What can hang from each mark
J_342: J_66 J_267
J_267: J_342 J_844
J_678: J_152 J_379
J_842: J_668
J_152: J_678 J_842
J_379: J_625 J_678 J_844
J_66: J_342 J_625
J_668: J_218
J_625: J_66 J_379 J_668

Each row was made from one small tree. The marks that hang from a mark follow it in brackets, in the order of their numbers. Every link used is in the known rows. Write each row's tree.
Known rows
J_342{J_66{J_625{J_379 J_668{J_218}}} J_267{J_844}}: [ 0.84 -0.45  2.14 -0.16  0.52 -1.58 -0.84  0.39  3.00  1.40 -2.15 -0.14
 -0.05  0.02 -0.18 -1.83  2.14 -0.62 -1.15 -0.24 -2.44  1.03 -1.86 -1.09
  0.44  0.46 -0.72  1.58]
J_66{J_342 J_625{J_379{J_678 J_844} J_668{J_218}}}: [ 1.34 -0.29 -1.34 -0.10  1.10 -4.58  0.14 -0.42  3.76 -0.17  1.96 -0.51
  0.80  1.91 -0.16 -2.40  0.60  0.80 -0.40  0.39 -0.76 -1.05  3.37 -2.34
 -1.76  0.64 -1.11  0.64]
J_342{J_66{J_625{J_379}} J_267{J_844}}: [ 1.16 -0.94 -0.30  0.23 -0.95  1.70  0.58  0.39  2.47  1.27  0.00  0.14
  1.60  0.53 -1.25 -0.21  2.16 -0.76 -0.18 -0.20 -2.23 -1.83 -0.52 -0.16
 -0.17  0.42 -0.49  1.71]
J_625{J_66{J_342} J_379{J_844} J_668{J_218}}: [ 1.04  0.53  1.46 -0.59  0.50 -3.61 -0.87 -0.52  2.67  0.17 -0.29  0.92
  0.11  0.65  1.72 -0.41  1.01  1.04 -0.27  0.19 -1.26  1.15  1.34  1.26
  0.30 -0.18 -1.04  0.02]
J_678{J_152{J_842} J_379{J_844}}: [-1.88  0.39  0.87 -0.44  0.03  2.88  0.38  0.82 -0.76 -0.80 -0.17 -1.57
 -2.05  0.15  0.66 -0.62 -0.35 -0.25  0.83  0.05  1.37 -0.66 -1.94  0.73
  1.53 -0.93 -1.21 -2.61]
J_267{J_844}: [-0.52  0.50 -1.01 -0.32 -0.30  3.61  0.20  0.73 -1.82 -0.62 -0.20 -0.29
  0.47 -0.47 -1.46  1.47  0.87 -0.22  1.00  0.09  0.49 -0.63 -1.52  2.22
  1.43  0.58 -1.53 -0.78]
J_66{J_342{J_267{J_844}} J_625{J_379 J_668{J_218}}}: [ 0.50  0.88 -0.88 -1.23 -0.13 -4.83 -0.55 -0.05  5.06  1.28  0.37  0.77
  0.30  1.13 -0.20 -2.51  2.13 -0.81 -1.80 -0.20 -2.16 -0.10  2.29 -0.45
 -0.41  0.68 -0.64  0.88]
J_678{J_152{J_842} J_379{J_625 J_844}}: [-1.87 -0.35  0.76 -0.48 -0.06  3.66  0.59  1.21 -3.21 -0.50 -0.49 -1.42
 -1.78  0.47 -0.22 -0.64  0.44 -0.74  0.80 -0.05  0.40  0.20 -1.49 -0.69
  0.32 -2.00  0.10 -2.60]
J_625{J_66{J_342} J_379{J_844} J_668}: [ 1.10  1.68  1.11  0.10  0.10 -2.65 -0.45 -0.69  2.99 -0.18  1.54  1.47
  0.60  0.85  2.43  0.59  0.63  1.30  0.38  0.25 -0.54 -0.30  1.72  1.82
 -0.95  0.95 -0.93  0.53]
J_342{J_267}: [-0.31  2.42 -1.66 -0.12 -1.91  1.86  0.25 -1.32 -0.88 -0.04  0.92  0.27
  0.95 -0.17  0.10  1.94 -0.31  0.04 -0.22 -0.22  0.08 -1.00 -1.65  3.14
  1.87  0.12  1.28  0.43]
J_379{J_625{J_668} J_678{J_152{J_842}} J_844}: [-1.78  0.09  2.52  0.98  1.01  2.07  0.03  1.67 -2.29  0.42 -0.75 -0.87
 -1.32 -0.76  1.52 -1.05 -1.57 -0.14  1.26  0.17  3.10  0.70 -0.92 -2.71
 -1.77  0.25 -0.37 -0.78]
J_66{J_342{J_267}}: [ 0.52  2.49 -3.55 -1.02 -1.41 -1.44  0.16 -1.86  0.17 -0.11  2.00  0.75
  1.55  0.37  0.64  1.75 -0.06 -0.13 -0.66 -0.38 -0.41 -2.06  1.03  1.82
  0.65  0.54  1.92  0.16]
J_267{J_342 J_844}: [-1.13  0.24 -0.11 -0.05 -0.21  3.32 -0.33  0.56 -2.26  0.42  0.32 -1.47
  0.40 -0.83 -1.10  1.20  1.48 -0.10  0.65  0.03  0.98  0.54 -0.25  3.11
  1.15  0.67 -1.02 -1.07]
J_678{J_152}: [-1.31  0.23 -1.82 -0.74 -1.18  2.77 -0.90 -0.67 -1.69 -1.68  0.15 -0.30
 -0.57 -0.66 -0.13  2.04  0.41 -0.06  0.77  0.14  1.66 -0.37 -1.78  0.37
  1.02  0.41  2.35 -0.79]
J_625{J_66 J_379{J_678 J_844}}: [ 1.11 -1.19  1.81  1.28 -0.93  2.02  0.82  0.42  1.53  0.67  1.68  0.72
  1.91  0.60 -0.51  1.77  0.31  1.48  1.18  0.77  0.51 -1.70  0.06  0.92
  0.06  0.18 -1.93  0.76]
J_379{J_625{J_66 J_668} J_678{J_152} J_844}: [ 0.00 -1.43  4.31  1.22 -0.27  2.35 -0.77  1.48 -2.37 -0.43 -0.92  0.99
 -0.23 -0.49  0.78  1.82 -0.07  0.42  0.96  0.44  1.99  2.36 -1.08 -3.57
 -1.84  0.73  0.70  0.03]
J_342{J_66{J_625} J_267{J_844}}: [ 1.28 -0.57 -0.14  0.12 -0.58  2.88  0.20  0.77 -0.40 -0.34 -1.50  0.16
  1.54 -0.40 -1.11  0.56  0.93 -0.87 -0.02 -0.25 -1.70 -0.85 -1.32 -0.66
  0.19  0.85 -0.47  1.11]
J_152{J_678{J_379{J_625{J_66} J_844}} J_842}: [-0.72 -0.69  2.20 -0.75  1.06  3.92  0.41  2.35 -4.64  1.10 -2.43  0.02
 -0.53 -0.12  0.08  0.17 -0.49  0.11  0.24  0.45  0.74  0.24 -0.41  0.90
  0.15 -1.53 -2.44 -1.38]
J_66{J_342{J_267} J_625{J_379{J_678{J_152}} J_668}}: [ 0.01  0.47 -1.83 -0.48 -0.75 -4.54 -0.71 -1.09  5.97  1.65  3.50  1.17
  0.70  1.08  0.97 -0.81  1.09 -0.15 -1.39  0.15  0.89 -1.58  2.74 -4.20
 -2.82  1.78  2.54  1.78]
J_379{J_625{J_66{J_342} J_668} J_844}: [ 1.26  1.18  0.84  0.07  0.38 -0.84 -0.43  0.05 -2.14 -1.27 -0.27  1.63
  0.88  0.31  1.76  0.95  0.17  0.65  0.45 -0.01 -0.59  1.56  1.61 -0.12
 -1.83  0.41  0.69  0.01]
J_66{J_342{J_267} J_625{J_668{J_218}}}: [ 0.72  2.12 -2.46 -1.53  0.25 -4.55 -1.15 -1.66  1.88 -0.86 -0.24  1.01
  0.46  0.51  0.85 -1.27 -0.17 -0.17 -1.95 -0.27 -1.07  0.51  1.11 -0.60
 -0.01  0.66  1.98  0.99]
J_66{J_342{J_267{J_844}} J_625{J_379{J_678} J_668}}: [ 0.88  0.91 -0.53  0.26  0.10 -3.71  0.20  0.26  5.59  2.49  3.27  1.38
  1.56  1.29 -0.35 -1.47  1.77 -0.32 -1.18  0.10 -0.28 -2.04  2.84 -2.09
 -2.42  2.00 -1.19  1.93]
J_678{J_152{J_842{J_668{J_218}}} J_379{J_625 J_844}}: [-1.94 -2.60 -0.14 -0.13  0.32  0.91  1.03  0.64 -4.03 -0.54 -2.17 -1.92
 -3.67 -0.62 -2.14 -1.30 -1.74 -1.31  0.06 -0.55 -0.36  1.97 -1.09  0.30
  1.80 -3.40  0.22 -3.07]
J_66{J_342 J_625{J_379{J_678 J_844} J_668}}: [ 1.27  0.78 -1.82  0.49  1.11 -3.15  0.73 -0.48  4.19 -0.41  3.80  0.31
  1.39  2.15  0.40 -1.59  0.54  0.91  0.10  0.41 -0.11 -2.22  3.68 -2.20
 -2.83  1.42 -0.94  1.14]
J_842{J_668}: [-0.76  0.34 -4.08  0.27 -0.26  1.41  1.05 -1.64 -2.49 -2.45  0.89  0.03
 -0.45 -1.31 -1.75  1.93 -2.43  0.01  0.59 -0.26  0.58 -0.64 -1.30  4.02
  1.74 -0.35  1.08 -0.21]

Which tree is each row?
[ 1.07  1.72 -0.15 -0.01  0.48  0.07 -0.61 -1.42  0.06 -1.06 -0.95  0.58
  0.77 -0.45  1.61  0.16 -0.15  0.07 -0.64 -0.24 -0.81  0.38 -2.33 -0.85
 -0.13  1.42  2.24  2.20]  J_342{J_66{J_625{J_668}} J_267}
[ 1.29  1.42  2.29 -0.14 -1.08 -4.86 -0.92 -0.91  4.40  1.63 -0.07  1.19
  0.34  0.79  2.25 -0.32  0.57  0.63 -1.16 -0.12 -1.74  0.99  1.67  2.15
  0.56 -0.19 -0.71  0.42]  J_625{J_66{J_342{J_267}} J_379{J_844} J_668{J_218}}
[-2.49 -2.24 -1.66 -0.32  0.56  0.32 -0.18 -0.14 -1.92 -0.39 -1.56 -0.84
 -2.24 -2.90 -1.50 -0.47 -3.45 -0.39  0.19  0.00  2.88  0.03 -1.69  0.03
  1.66 -0.97  0.44 -1.02]  J_379{J_678{J_152{J_842{J_668{J_218}}}}}
[ 1.40  0.36 -1.91 -0.12 -0.79  1.83 -0.17 -1.07 -0.65 -0.83 -0.64  0.40
  1.86 -0.22 -0.05  0.84 -0.04 -0.17 -0.27 -0.20 -1.39 -1.43 -1.62 -0.32
  0.20  0.43  2.34  1.65]  J_342{J_66{J_625} J_267}
[-2.55 -0.27 -3.08 -0.46 -0.17  1.88  0.16 -0.74 -1.96 -1.47 -0.68 -0.28
 -2.29 -2.47 -0.03  0.02 -3.23 -0.55  0.92 -0.26  2.51 -0.54 -1.57  2.27
  1.14 -0.52  1.19 -1.00]  J_678{J_152{J_842{J_668}}}
[ 0.48 -0.61 -0.42  1.34 -0.35  3.37  1.51  0.78 -4.30 -0.56  1.09 -0.86
  1.56  0.75 -1.56  1.45 -0.47  0.27  1.29  0.17  0.62 -0.88  0.32 -0.90
 -0.57 -0.58 -0.36 -0.33]  J_379{J_625 J_678 J_844}
[ 0.55 -0.52 -1.23  0.41  0.19 -3.46 -0.05  0.15  4.72  0.08  3.23 -0.25
  0.17  1.82  0.70 -1.44  1.15  0.27  0.26  0.37  0.90 -1.62  3.54 -4.50
 -3.27  1.75  0.19  0.56]  J_66{J_342 J_625{J_379{J_678{J_152} J_844} J_668}}
[ 1.73  0.26 -2.84  0.71 -1.71 -2.29  1.71 -0.47  4.92  1.31  4.38  0.22
  2.80  2.72 -0.76 -0.68  0.22  0.10 -0.44  0.05 -1.10 -3.94  4.87 -0.91
 -1.93  0.50 -0.63  1.39]  J_66{J_342{J_267} J_625{J_379{J_678 J_844}}}
[-2.35  0.56  1.04 -0.20  1.09  0.19 -0.89 -0.15  2.60  1.83  0.93 -0.09
 -1.35 -1.24  2.16 -1.09 -0.36  0.50  0.53  0.55  3.56 -1.12 -2.19 -1.51
 -0.82  0.76  0.18  0.54]  J_625{J_379{J_678{J_152{J_842}}} J_668}
[-0.22  1.48 -2.11 -0.67  0.50 -0.32 -0.54 -1.46  2.21 -1.12  1.48  0.93
  0.17  0.82  0.11 -1.22  1.00  0.71 -0.05  0.50  0.14 -0.85 -0.95  0.27
 -0.56  0.84  0.83  1.61]  J_66{J_625{J_379 J_668}}
[ 1.14 -0.16  0.27 -0.62 -1.61  0.80 -0.40  1.10 -1.55  1.18 -0.46  2.62
  2.07 -0.27 -0.71  2.38  1.52 -0.92 -0.52 -0.35 -1.42  0.22  1.74  0.23
 -0.97  0.01  0.52  0.33]  J_379{J_625{J_66{J_342{J_267{J_844}}}}}
[ 0.80 -0.14  1.44  0.39 -1.55  2.18  0.16 -0.01  1.43 -0.41  0.72  0.82
  1.15  0.70  0.10  1.44  0.55  1.18  1.13  0.47 -0.52 -0.83 -0.11  3.23
  0.74 -0.37 -1.49  0.19]  J_625{J_66 J_379{J_844}}
[ 0.76 -0.30 -0.41 -1.06  2.11 -0.37 -1.36 -1.13 -1.63 -2.68 -2.91 -0.40
 -0.21 -0.93  0.40 -0.90  0.42  0.42 -0.37  0.09 -0.90  1.49 -3.13 -2.08
  0.60  0.61  2.01  0.98]  J_342{J_66{J_625{J_668{J_218}}}}
[-1.64 -0.82 -1.28 -0.56  1.76  0.21  1.20  0.92 -3.25 -0.18 -2.12 -2.68
 -3.20 -0.67 -1.75 -1.44 -3.13 -0.31 -0.31 -0.21  0.64  0.18 -0.34  3.70
  3.26 -2.10 -3.46 -2.67]  J_152{J_678{J_379{J_844}} J_842{J_668{J_218}}}
[-1.59 -1.88 -1.05 -0.46  1.75  1.17  1.41  1.52 -5.88  0.46 -2.46 -2.52
 -3.00 -0.47 -2.42 -1.45 -2.55 -0.87 -0.43 -0.34 -0.05  1.13  0.31  1.98
  1.86 -3.19 -2.28 -2.43]  J_152{J_678{J_379{J_625 J_844}} J_842{J_668{J_218}}}
[-2.23 -1.85 -0.20 -0.25  0.49  0.33  0.58  0.11 -1.39 -1.21 -1.41 -2.06
 -3.85 -0.86 -1.24 -1.26 -2.42 -0.76  0.14 -0.40  0.33  1.29 -1.71  1.93
  3.03 -2.33 -1.37 -3.16]  J_678{J_152{J_842{J_668{J_218}}} J_379{J_844}}
[ 0.58 -1.87 -0.26 -0.11  0.79  2.79 -0.51  0.85 -2.41 -0.40 -1.12 -1.56
  1.33 -0.87 -1.34  0.05  1.94 -0.34  0.57 -0.03 -0.59  0.46  0.05 -0.11
 -0.37  0.88 -0.10  0.27]  J_267{J_342{J_66{J_625}} J_844}
[ 1.60  1.38  2.77  1.34 -0.67 -3.98  0.12 -0.42  4.92  2.43  2.61  1.87
  1.79  1.02  2.18  0.56  0.17  1.12 -0.58  0.17  0.08 -0.96  2.68  0.16
 -1.34  1.35 -1.04  1.50]  J_625{J_66{J_342{J_267}} J_379{J_678 J_844} J_668}
[ 1.01  0.39  2.96  0.31  0.10 -1.53 -0.61  1.33 -0.38  2.12 -0.07  2.90
  1.86 -0.72  0.29  1.64  1.01 -0.29 -0.81 -0.08  0.17  1.26  1.31 -2.44
 -2.18  1.25  0.00  1.13]  J_379{J_625{J_66{J_342{J_267{J_844}}} J_668} J_678}
[-2.20 -0.70 -0.62  0.48  0.13  1.81  1.24  0.10 -1.36 -1.11  0.18 -1.57
 -3.17 -0.65 -0.60 -0.57 -2.42 -0.60  0.74 -0.32  1.04 -0.09 -1.42  2.08
  1.92 -1.33 -1.25 -2.68]  J_678{J_152{J_842{J_668}} J_379{J_844}}
[ 1.24  1.07  2.49 -0.21 -0.71 -3.20 -0.86 -0.10 -1.02  0.57 -1.90  1.46
  0.48  0.33  1.76  0.49  0.03 -0.09 -1.04 -0.44 -1.73  3.07  1.43 -0.22
 -0.39 -0.51  0.82  0.15]  J_379{J_625{J_66{J_342{J_267}} J_668{J_218}} J_844}
[ 1.93 -0.13 -0.34  1.07 -1.57  1.02  1.12 -0.49  2.63  0.15  0.77 -0.75
  1.70  1.61  0.00 -0.42  0.72 -0.02  0.28 -0.24 -2.59 -2.10  0.54  0.65
 -0.20 -0.20 -0.09  1.53]  J_342{J_66{J_625{J_379{J_844}}} J_267}
[-1.81 -2.37 -0.32  0.72 -0.02  0.54  0.60  0.83 -1.39 -0.17 -1.41 -1.89
 -2.18 -1.86 -1.17 -0.97 -4.01 -0.35  0.89 -0.09  2.58  0.23 -0.53  0.49
  1.37 -0.99 -1.73 -1.80]  J_379{J_678{J_152{J_842{J_668{J_218}}}} J_844}
[ 0.06 -0.25  1.99  0.83  1.08 -0.01  0.24  0.57 -3.57 -0.61 -0.93 -1.22
 -0.19  0.24 -0.68 -0.01 -0.35  0.37  0.28  0.10  0.46  1.95 -0.60 -1.74
  0.07 -0.56 -0.54 -0.33]  J_379{J_625{J_668{J_218}} J_678 J_844}
[ 0.71  0.26  0.95  0.56 -0.69  2.89  0.19  0.49 -1.36  0.95 -1.42 -0.55
  0.81 -0.99 -0.18  1.93  0.98 -0.59  0.27 -0.50 -1.04 -0.24 -2.18  1.54
  1.58  0.73 -0.37  0.33]  J_342{J_66 J_267{J_844}}
[ 0.86  2.02  0.41 -0.54 -0.49 -2.08 -1.22 -1.25 -1.14 -0.09 -0.31  3.09
  1.36 -0.48  1.96  1.80  0.29  0.10 -1.10 -0.29 -0.66  1.55  0.68 -0.13
 -1.27  0.37  3.19  1.37]  J_379{J_625{J_66{J_342{J_267}} J_668}}
[-2.30 -3.19 -1.62 -0.31  0.68  0.87  0.11  0.37 -4.53  0.10 -2.05 -0.70
 -1.99 -2.62 -2.10 -0.48 -2.97 -0.93  0.21 -0.13  2.38  0.86 -1.21 -2.04
  0.21 -2.07  1.96 -0.95]  J_379{J_625 J_678{J_152{J_842{J_668{J_218}}}}}
[ 0.50  2.26 -1.29 -0.67 -0.03 -2.15 -0.53  0.20  2.75  0.23  0.98  1.42
  0.72  0.55  0.43 -0.67  0.82 -0.84 -1.11 -0.28 -0.65 -0.29  1.95 -0.23
 -1.13  2.09 -0.58  0.78]  J_66{J_342{J_267{J_844}} J_625{J_668}}
[ 0.85 -1.04  1.35  0.53  1.22 -2.15 -0.89 -0.73  1.00  0.28 -1.21 -2.70
 -0.29  0.55  0.94 -2.31  1.52  0.57 -0.04  0.01 -1.79  2.04  0.47 -0.18
 -0.37 -0.32 -0.11  0.66]  J_267{J_342{J_66{J_625{J_379{J_844} J_668{J_218}}}}}
[-0.16 -2.12  2.72  0.11 -1.23  3.72 -0.10  1.09 -3.17 -1.10 -1.01  0.36
 -0.72  0.71 -1.08  2.27  1.70 -0.25  0.54  0.18 -0.57  1.86 -1.46 -1.80
  0.27 -1.59  1.21 -1.85]  J_678{J_152 J_379{J_625{J_66} J_844}}
[-0.02  1.33  1.14  1.68  0.44 -0.11  0.85 -0.30  2.00  0.57  2.74 -0.85
  0.30  1.05  0.58 -0.19  0.22  1.23  0.96  0.41  1.19 -1.08 -0.11  0.77
 -0.23  1.04 -1.76  0.57]  J_625{J_379{J_678 J_844} J_668}
[-0.05 -0.46  2.74 -1.16  1.49  0.14 -1.43 -0.49 -3.66 -1.01 -2.65  1.46
 -0.93 -0.50 -0.51  0.96  1.76  0.46 -1.14  0.27 -1.11  4.07 -4.09 -0.86
  1.65 -1.61  2.16 -0.46]  J_678{J_379{J_625{J_66 J_668{J_218}}}}
